Known rows, with every step that occurs:
G, R, S, Z, F, J: [  2 -19 -66  55  46  36  -4  58 -27   1  17  63 -17  -1 -25   9 -35 -49
  31]
S, Z, K, J, G: [-26 -31 -10  49  40  17  91  66 -12 -20   6  16 -11 -23 -30  15 -34 -57
  47]
J, F: [ -3  -5 -54  13 -35 -31 -17  12 -33  -4   5  12  -3 -19  20 -22 -41 -74
   5]
J, G, R, S, Z: [-12 -35 -57  49  31  39  58  32  -3  -5  15  50 -37 -16 -16  11 -19 -46
  26]
Z, K: [ 20 -34 -39  29  13   4  28  23  -4 -11   4   2  10 -16  17 -15 -77 -41
  15]
F, J: [ -7 -25 -25  46   0 -15   6  21   4 -24  25  20  21 -15 -35  18 -15 -39
  27]
Z, F, J, S: [ -7   9 -21  38 -32  -8 -18  39  -9  -3  25  10  -5  -7  19 -13 -43 -66
  11]
G, Z, K, J, S: [  4 -39 -24  39  40   2  60  75  -3 -34  -6  11 -46 -32   1  12 -68 -57
  39]
G, J, S: [-14  -9 -34  25   7   1  36  34   9 -37   3  15 -39 -29 -13  26 -44 -85
  30]
S, Z, F, J, G, R: [-37  -4 -43  50  22  18  28  51 -30   9  23  56   4 -10 -37   8  -9 -52
  30]
G, R, S, Z, K, J: [ 13 -44 -57  49  76  47  53  66 -18 -13  -3  46 -32 -14 -26  12 -64 -42
  50]
R, S, Z: [ 18 -35 -51  46  26  23  15  52   3 -29  17  32 -24 -10 -30  31 -24 -65
  22]
G, R, S, Z, K: [ 24 -46 -76  45  63  51  34  52 -17  -9   4  54 -21  -9 -16  -1 -67 -41
  32]
R, S, Z, K, J: [ 13 -38 -25  57  54  32  51  79 -11 -31   7  17 -30 -12 -15  22 -55 -62
  41]
S, Z: [  3 -32 -51  26  15   3  20  39   3 -22   9  34   8 -18 -59  32 -11 -60
  27]
Z, F: [ 14  -1 -45  14 -21 -19 -25  13 -13  14   0   3  -3  -8  31  -7 -51 -57
  -3]
S, Z, F: [  2  -7 -51  24   5  -1  -6  47 -20   3   5  27   4  -9 -21  15 -27 -69
  12]
S, Z, F, J, G: [-37   1 -20  53   1   4  24  57 -22  -3  29  34   7  -9 -30  16   0 -64
  23]

Rows:
[  9 -28 -37  31  10  28  46  64   3 -28  15  24  -9 -18 -19  -6 -57 -76
  30]  J, S, Z, K
[ -8 -34 -10  68  46  36  80  77 -13 -26  14  14 -42 -13  -3  14 -45 -63
  41]  R, S, Z, K, J, G
[ 17 -13 -50  42  16  20 -10  60 -18  -8  13  27 -27   0   4  16 -37 -74
  11]  R, S, Z, F
[-35 -19  -8  57 -11 -10  42  16   6 -18  33  17   6 -19 -20  12   1 -40
  25]  F, J, G
[  3 -46 -30  41  52  -8  55  65 -10 -28 -13  12 -29 -29  -9  21 -61 -43
  38]  G, Z, K, J
[-30 -29 -36  73  36  34  53  48  -7 -17  35  59 -15 -12 -44  20   0 -40
  42]  F, J, G, R, S, Z
[-17 -29   1  44  20   2  84  35  -6 -11   0 -12 -18 -25  19  -9 -60 -44
  34]  Z, K, J, G
[-27 -20   0  35  -1 -18  68  17  11 -12   2  -6 -28 -29  -6  20 -14 -49
  32]  K, J, G
[ -6 -36 -22  55  47  30  84  41 -13  -5  -1   9 -44 -20  32 -14 -73 -36
  39]  Z, K, J, G, R, S
[-29   8 -10  49 -23 -15   8  25 -19   9  26   8   1  -8  23  -9 -22 -51
   8]  Z, F, J, G
[ -8 -14 -23  29   6 -16  33  44 -40  -8  -7  -8 -11 -23  31 -31 -79 -65
  30]  Z, K, J, F
[-24 -11 -30  48  37  26  55  56 -23   9  -1  31 -54 -16  -2  15 -27 -57
  37]  K, J, G, R, S, Z, F
[-28   2 -34  46  -4   0  11  19 -26  22  20  32  -2  -9  15 -15 -29 -39
  15]  Z, F, J, G, R
[-17 -18 -30  34  28   1  45  74 -42 -18  -1  20  -4 -22 -20  -4 -52 -76
  43]  S, Z, K, J, F
[-11 -16 -56  46  23  36  35  39 -21  15  13  45 -41  -8  13  -3 -32 -54
  15]  J, G, R, S, Z, F
[-10  -1 -16  26   3   3  29  68  -4 -13   0  11 -34 -21 -20  19 -32 -86
  37]  K, J, S, Z, F
[ -1 -28 -64  45  56  34  36  71 -49  -7  -3  46 -37 -14  -3 -14 -70 -63
  45]  G, R, S, Z, K, J, F
[ -24   10  -39   28   18   13   26   69  -14  -26    2   32  -38  -21
  -22   29  -40 -105   31]  G, J, S, Z, F
[  0 -21 -33  54  36  20  36  85 -42 -25   7  18 -35 -12   8  -4 -60 -82
  36]  R, S, Z, K, J, F
